Known rows, with every way that one mark hangs from another:
j_955[j_908[j_642]]: [-0.231  0.342 -0.019 -0.632  0.041  1.368  1.383 -0.272  0.329 -0.649
  0.227  0.932 -1.801  0.127  0.092  1.048  0.179 -2.473 -1.474  0.435
  1.337 -0.040 -0.427 -0.709 -0.386]
j_512[j_561[j_182 j_908] j_642 j_955]: [ 0.474 -2.869 -0.934  0.977  1.438  2.639 -1.369 -0.978 -0.102  1.487
 -1.683 -1.695 -0.879 -0.706  1.541 -0.580 -0.769  0.996 -0.423  0.854
  1.808  3.849  1.232  3.169 -0.785]
j_908[j_955[j_182]]: [-0.056  1.309 -0.214 -0.003 -0.283  0.109  2.506 -0.646  1.064 -1.699
  0.627  0.339 -0.539  0.405 -0.391  0.245  0.639  0.466 -0.434  0.816
  0.683 -0.446 -0.269 -0.223  1.093]
j_561[j_182[j_955] j_512]: [-1.309  0.630 -0.385  1.110 -0.644 -0.970 -7.891 -0.432 -0.767 -0.658
 -0.692 -0.828  0.012 -0.522  0.895 -0.156 -0.469  1.040  0.525 -0.553
  2.981  0.446  0.023  1.356  0.457]
j_182[j_642 j_955[j_908]]: [-1.012  1.572 -0.070 -0.002  0.046 -0.123 -1.789 -0.041 -1.622 -2.474
 -0.737 -0.087 -1.001  0.917  1.807 -0.529  0.597 -2.382  0.238 -0.015
  2.724  0.207 -0.721 -1.036  0.316]
j_561[j_512[j_642 j_955[j_908]]]: [-0.541 -0.435 -1.318  0.451  0.452  1.402 -1.903 -0.407  0.072  0.467
 -0.679  0.457 -0.659 -0.364  0.716 -0.591 -0.136 -1.864 -2.297  0.417
  1.809  1.691 -0.015  0.981 -1.069]
j_922[j_487[j_860]]: [ 0.038 -0.975 -0.165  0.212 -0.359 -0.212 -1.233 -0.041 -0.743  0.945
 -0.104 -1.182  1.297  0.732  0.240 -1.283  0.325  1.127 -1.813 -0.286
 -0.225  0.572  0.203  1.083 -0.995]
j_487[j_860]: [-0.778  0.469 -0.405 -0.601 -0.190 -0.141 -1.301 -0.119 -0.353  0.077
  0.153 -0.532  0.926  0.100 -0.281 -0.744  0.226 -0.606  0.384 -0.651
  0.279 -0.193  0.636  0.349 -1.084]
j_184[j_860]: [ 0.479  0.135 -0.443  0.410 -0.236 -0.856 -1.984  0.302 -0.288 -0.062
  0.097 -0.990 -0.638  0.515  0.524 -0.257  0.167  1.041  0.748  0.011
 -0.444 -0.011  0.192  0.682 -0.527]
j_922[j_487 j_561[j_182[j_642] j_512 j_908]]: [ 0.350 -3.589  0.185  1.734 -1.197  0.107 -6.582 -0.386 -0.448  1.019
 -0.789 -2.706  0.786  0.809  1.148  0.213  0.196  4.159 -3.819  0.855
  2.320  1.998 -0.996  2.107 -0.359]
j_955[j_182]: [-0.150  0.236  0.352 -0.219 -0.353 -0.187  2.354  0.138  0.149 -1.289
  0.514 -0.026  0.134  0.045 -0.154 -0.644  0.020  0.675  1.687  0.747
  1.071  0.012 -0.675 -0.346  0.438]
j_561[j_182[j_955] j_512[j_642]]: [-1.014  0.106 -0.760  1.117 -0.415 -0.200 -7.537 -0.649 -0.781 -0.283
 -0.865 -0.687 -0.529 -0.693  1.409 -0.304 -0.451  0.392  0.048  0.005
  3.181  1.082  0.251  1.576 -0.009]
j_922[j_487]: [ 0.534 -1.357  0.136  0.622 -0.238 -0.091 -0.309  0.029 -0.489  0.897
 -0.206 -0.826  0.695  0.670  0.445 -0.728  0.162  1.629 -2.067  0.147
 -0.294  0.699 -0.179  0.820 -0.251]
j_512[j_561[j_182] j_642]: [ 0.621 -2.703 -0.654  0.483  0.233  1.409 -0.952 -0.326 -0.095  0.616
 -0.820 -1.048 -1.582 -0.408  0.820 -0.356 -0.623  1.360 -0.260  0.869
  0.941  1.983  0.870  2.130 -0.525]
j_860[j_642]: [ 0.357 -0.108  0.968  0.265  0.516  1.677 -0.024 -0.707 -0.536 -0.111
 -0.237 -0.101 -1.165  0.000  0.145 -0.887  0.109 -0.054  0.221  0.067
 -0.510  0.292  0.579 -0.218  0.087]
j_182[j_642 j_955]: [-0.447  1.535 -0.099  0.264  0.247 -0.659 -3.229 -0.132 -1.440 -2.189
 -0.871 -0.443 -0.091  0.857  1.932 -0.321  0.513 -1.431  0.299 -0.380
  1.884  0.000 -0.167 -0.609  0.663]
j_487[j_860[j_642]]: [-0.540  0.447  0.272 -0.388  0.180  1.023 -1.315 -0.603 -0.712 -0.002
 -0.028 -0.606  0.077  0.071 -0.172 -1.328  0.298 -0.601  0.575 -0.567
 -0.127  0.020  1.042  0.207 -1.008]
j_922[j_487[j_860] j_561]: [ 0.694 -3.018  0.249  0.398 -1.007 -0.075 -1.134  0.391  0.144  0.853
  0.015 -2.103  1.636  1.518  0.184 -1.476  0.575  1.873 -3.851  0.043
 -0.080  0.883  0.056  1.136 -1.280]
j_955[j_182[j_642]]: [-0.005  0.596  0.215 -0.171 -0.388 -0.384  1.228  0.032 -0.351 -2.013
  0.220 -0.036 -0.332  0.352  0.522 -0.253  0.320  0.424  1.533  0.747
  1.686  0.009 -1.160 -0.719  0.454]
j_512[j_561 j_642]: [ 0.776 -2.823 -0.835  0.108  0.683  1.760  1.313 -0.081  0.096  0.630
 -0.694 -0.617 -1.140 -0.021  0.552 -0.517 -0.335  0.357 -1.421  1.072
 -0.217  1.756  1.019  1.586 -0.636]
j_922[j_487[j_860] j_561[j_512[j_642 j_955] j_908]]: [ 0.183 -3.860 -0.572  1.052 -0.297  1.336 -3.991 -0.395  0.017  1.967
 -0.796 -2.522  1.923  0.969  0.850 -1.205  0.413  1.939 -5.260  0.709
  1.218  2.683  0.308  2.497 -1.756]
j_922[j_561[j_182 j_512[j_955[j_908[j_642]]]]]: [ 0.092 -1.683 -0.091  0.737 -0.744  0.467 -4.043 -0.090  1.065 -0.122
 -0.347 -0.995 -0.446  0.261  0.479  0.383 -0.075  0.292 -2.733  0.034
  2.339  1.099 -0.353  1.151 -0.566]
j_908[j_642]: [ 0.810  0.290 -0.087 -0.416  0.522  0.853 -0.933 -0.517  0.895 -0.378
  0.037  0.587 -0.777  0.038  0.347  1.946  0.127 -1.527 -2.066 -0.099
  0.021 -0.431  0.485 -0.121  0.146]
j_512[j_561[j_182] j_642 j_955]: [ 0.761 -2.326 -1.022  0.759  1.081  1.959 -0.498 -0.463  0.216  0.910
 -1.438 -1.110 -1.188 -0.408  1.445 -1.081 -0.700  0.077 -0.618  0.365
  1.331  3.111  1.246  2.725 -0.914]
j_512[j_561 j_955[j_182[j_642]]]: [ 0.448 -1.234 -0.476  0.234  0.973  0.898  2.020  0.086  0.192 -1.092
 -0.880 -0.945 -0.194  0.525  0.848 -1.202 -0.221  0.315  0.063  0.233
  1.000  2.028  0.206  1.330  0.000]

Rows:
[ 0.069 -2.031 -0.303  0.429  1.339  1.736  2.063 -0.344  0.236  0.021
 -0.933 -1.445  0.429  0.039  0.463 -0.977 -0.495  1.394  0.185  0.772
  1.068  2.753  0.570  2.008  0.093]  j_512[j_561[j_908] j_955[j_182]]
[ 0.714 -3.174  0.038  1.570 -0.919  0.765 -5.841 -0.953  0.823  0.955
 -0.420 -2.231  0.379  0.787  0.702  1.230  0.356  3.584 -5.547  0.953
  1.878  1.583 -0.286  2.286  0.044]  j_922[j_487 j_561[j_182 j_512 j_908[j_642 j_955]]]
[-1.331 -0.713 -0.314  1.256 -0.401  0.286 -7.982 -1.161 -0.635  1.048
 -0.736 -1.377  0.067 -1.237  0.393  1.205 -0.619  2.970  0.506  0.520
  3.065  1.469 -0.344  2.070  0.187]  j_561[j_182 j_512 j_908]
[ 0.355 -3.483  0.355  0.606 -0.718  0.615 -1.929 -0.065 -0.171  1.441
 -0.235 -2.694  1.949  1.227  0.318 -0.934  0.515  2.735 -3.751  0.549
  0.475  1.600  0.058  1.614 -1.175]  j_922[j_487[j_860] j_561[j_908]]
[-1.439  0.779 -0.355  0.812 -0.584 -0.323 -7.245 -0.596 -0.578 -0.970
 -0.582 -0.393 -0.870 -0.464  0.951  0.387 -0.383 -0.123 -0.256 -0.301
  3.586  0.428 -0.180  1.025  0.286]  j_561[j_182[j_955[j_908[j_642]]] j_512]
[ 0.237 -3.387 -0.318  1.077 -1.427 -0.004 -5.591 -0.047 -0.038  1.291
 -0.353 -2.391  1.025  0.815  0.712 -1.179  0.229  2.569 -4.067  0.248
  1.712  1.647 -0.014  2.340 -1.582]  j_922[j_487[j_860] j_561[j_182 j_512[j_642]]]
[-0.556 -0.569 -0.842  0.962 -0.649  0.123 -6.416 -0.682 -0.237  0.508
 -0.555 -0.409 -0.920 -1.038  0.750  0.372 -0.513  1.035 -0.206  0.309
  2.569  1.098 -0.096  1.689 -0.450]  j_561[j_182 j_512[j_642]]
[ 0.002 -3.125  0.235  1.840 -1.017 -0.091 -7.290 -0.387 -0.786  0.478
 -1.029 -2.920  1.018  1.005  1.604 -0.267  0.240  3.705 -3.548  0.652
  2.799  2.036 -0.701  2.060 -0.087]  j_922[j_487 j_561[j_182[j_642 j_955] j_512 j_908]]
[-0.699  0.278 -0.706  1.090 -0.053  1.045 -8.041 -2.055  0.643  0.245
 -0.489 -0.715 -0.905 -0.916  0.450  3.106 -0.098  1.847 -2.033  0.639
  3.066  0.845  0.159  2.022  0.846]  j_561[j_182 j_512 j_908[j_642 j_955]]
[-0.827  0.731  0.262 -0.523 -0.687  0.391  3.274  0.143 -0.644 -2.485
  0.428  0.504 -1.594  0.470  0.387 -0.535  0.426 -0.950  1.416  1.261
  3.032  0.243 -1.954 -1.300 -0.045]  j_955[j_182[j_642] j_908]
[ 0.626 -2.978 -1.069  0.603  1.880  3.040  0.864 -0.723  0.115  1.486
 -1.556 -1.248 -0.422 -0.275  1.299 -0.760 -0.485 -0.008 -1.651  1.045
  0.670  3.651  1.356  2.588 -0.867]  j_512[j_561[j_908] j_642 j_955]
[-0.995  0.196 -0.805  0.757 -0.011  0.852 -3.548 -1.360  0.149 -0.536
 -0.241 -0.463  0.111 -0.203  0.081  1.337  0.387  1.785 -1.718  1.351
  2.163  0.809 -0.582  0.891  0.837]  j_561[j_512 j_908[j_955[j_182[j_642]]]]
[ 0.491 -4.254  0.053  1.721 -1.003  0.772 -5.551 -0.467 -0.117  1.774
 -0.716 -2.576  0.689  0.467  1.017 -0.200  0.006  3.959 -4.062  1.223
  2.047  2.473 -0.470  2.534 -0.709]  j_922[j_487 j_561[j_182 j_512[j_642] j_908]]
[ 0.769  1.588 -0.285 -0.400  0.244  0.969  1.570 -1.194  1.914 -2.063
  0.676  0.931 -1.285  0.478 -0.033  2.196  0.748 -1.191 -2.509  0.752
  0.710 -0.896  0.240 -0.346  1.228]  j_908[j_642 j_955[j_182]]
[-0.839  1.161  0.143 -0.245  0.419  0.559 -0.697 -0.166 -0.502 -1.636
 -0.308  0.266 -0.763  0.522  1.008 -0.174  0.216 -2.730 -0.590 -0.121
  1.812 -0.025  0.271 -0.631  0.344]  j_182[j_955[j_908[j_642]]]
[ 0.361 -1.916  0.298  0.467 -0.354  0.947 -0.267 -0.386  1.041  0.118
 -0.007 -1.305  0.333  0.703 -0.059  0.643  0.507  1.561 -2.642  1.026
  0.580  0.797 -0.110  0.546  0.202]  j_922[j_561[j_908[j_955]]]
[-0.065 -0.162 -0.612 -0.101  0.762  2.120  4.076 -0.304  0.132 -0.480
 -0.384  0.557 -1.187 -0.155  1.132 -1.591  0.004 -2.712  0.041  1.158
  2.315  2.246 -0.309  0.235 -1.067]  j_512[j_642 j_955[j_182 j_908]]
[-0.894  0.423 -0.845  0.368  0.028  0.401 -1.730 -0.200 -0.059 -0.900
 -0.403  0.308 -0.247 -0.004  0.488 -0.533  0.010 -1.102 -1.037  0.268
  2.414  1.075 -0.825  0.423 -0.340]  j_561[j_512[j_955[j_182[j_642] j_908]]]
[ 0.582 -3.389  0.206  1.490 -1.474 -0.476 -4.983  0.144  0.212  0.927
 -0.331 -2.133  0.758  0.851  0.559 -0.625  0.061  3.463 -3.874  0.305
  1.447  1.299 -0.601  1.940 -0.492]  j_922[j_487 j_561[j_182 j_512]]
[ 0.358 -1.534 -0.506  0.757  0.782  0.780 -1.101 -0.199  0.228  0.352
 -1.161 -1.343 -0.361 -0.145  0.730 -0.919 -0.722  1.034  0.147 -0.467
  0.897  2.239  0.884  2.423 -0.224]  j_512[j_561[j_182] j_955]
[-0.453  0.114 -0.979  0.550  0.560  1.603 -4.905 -1.732  0.939  0.207
 -0.327 -0.056 -0.303 -0.337  0.058  2.862  0.315  0.440 -3.842  0.909
  1.398  0.526  0.353  1.189  0.722]  j_561[j_512 j_908[j_642 j_955]]
[-0.195 -1.463 -0.017  0.569  0.060  0.004 -2.233 -0.027 -0.423 -0.432
 -0.772 -1.454 -0.546  0.074  0.564 -0.611 -0.584  1.807  0.701 -0.131
  0.998  1.080  0.823  1.714  0.428]  j_512[j_561[j_182[j_955]]]
[-0.448  0.563  0.377 -0.831 -0.263  1.194  3.765 -0.117  0.502 -1.972
  0.732  0.898 -1.724  0.179 -0.063  0.402  0.214 -1.834  0.158  1.198
  2.348 -0.061 -1.091 -1.094  0.052]  j_955[j_182 j_908[j_642]]
[-0.339 -1.135 -0.143  0.480 -0.063  0.166 -2.373 -0.048 -0.883 -1.115
 -0.911 -1.336 -1.231  0.300  1.002 -0.431 -0.344  1.154  0.583  0.051
  1.928  1.182  0.197  1.310  0.266]  j_512[j_561[j_182[j_642 j_955[j_908]]]]
[ 0.068 -3.034 -0.218  0.701 -0.341  1.285 -2.879 -0.283  0.589  0.871
 -0.386 -1.330  0.434  0.212  0.312  0.382  0.124  1.323 -3.315  1.266
  1.264  1.524 -0.131  1.153 -0.529]  j_922[j_561[j_512[j_642] j_908]]
[ 0.487 -3.974  0.150  1.325 -0.731  0.590 -3.546 -0.099  0.098  1.566
 -0.467 -2.265  1.464  0.998  0.378 -0.226  0.279  3.337 -4.961  1.023
  0.743  1.821 -0.480  1.769 -0.469]  j_922[j_487 j_561[j_512 j_908]]
[-0.558 -0.085  0.192  0.890 -0.232  0.283 -5.546 -1.118 -1.148  0.127
 -0.830 -1.488 -0.607 -0.706  1.232  1.364 -0.196  2.381  1.879  0.488
  3.085  1.333 -0.740  1.180  0.291]  j_561[j_182[j_642] j_908]
[-0.552  0.180 -0.958  0.306  0.412  0.889 -2.675 -0.376  0.426 -0.031
 -0.504  0.514 -0.322 -0.178  0.346  0.250 -0.097 -1.779 -2.493 -0.156
  1.574  0.902 -0.105  0.736 -0.521]  j_561[j_512[j_955[j_908[j_642]]]]
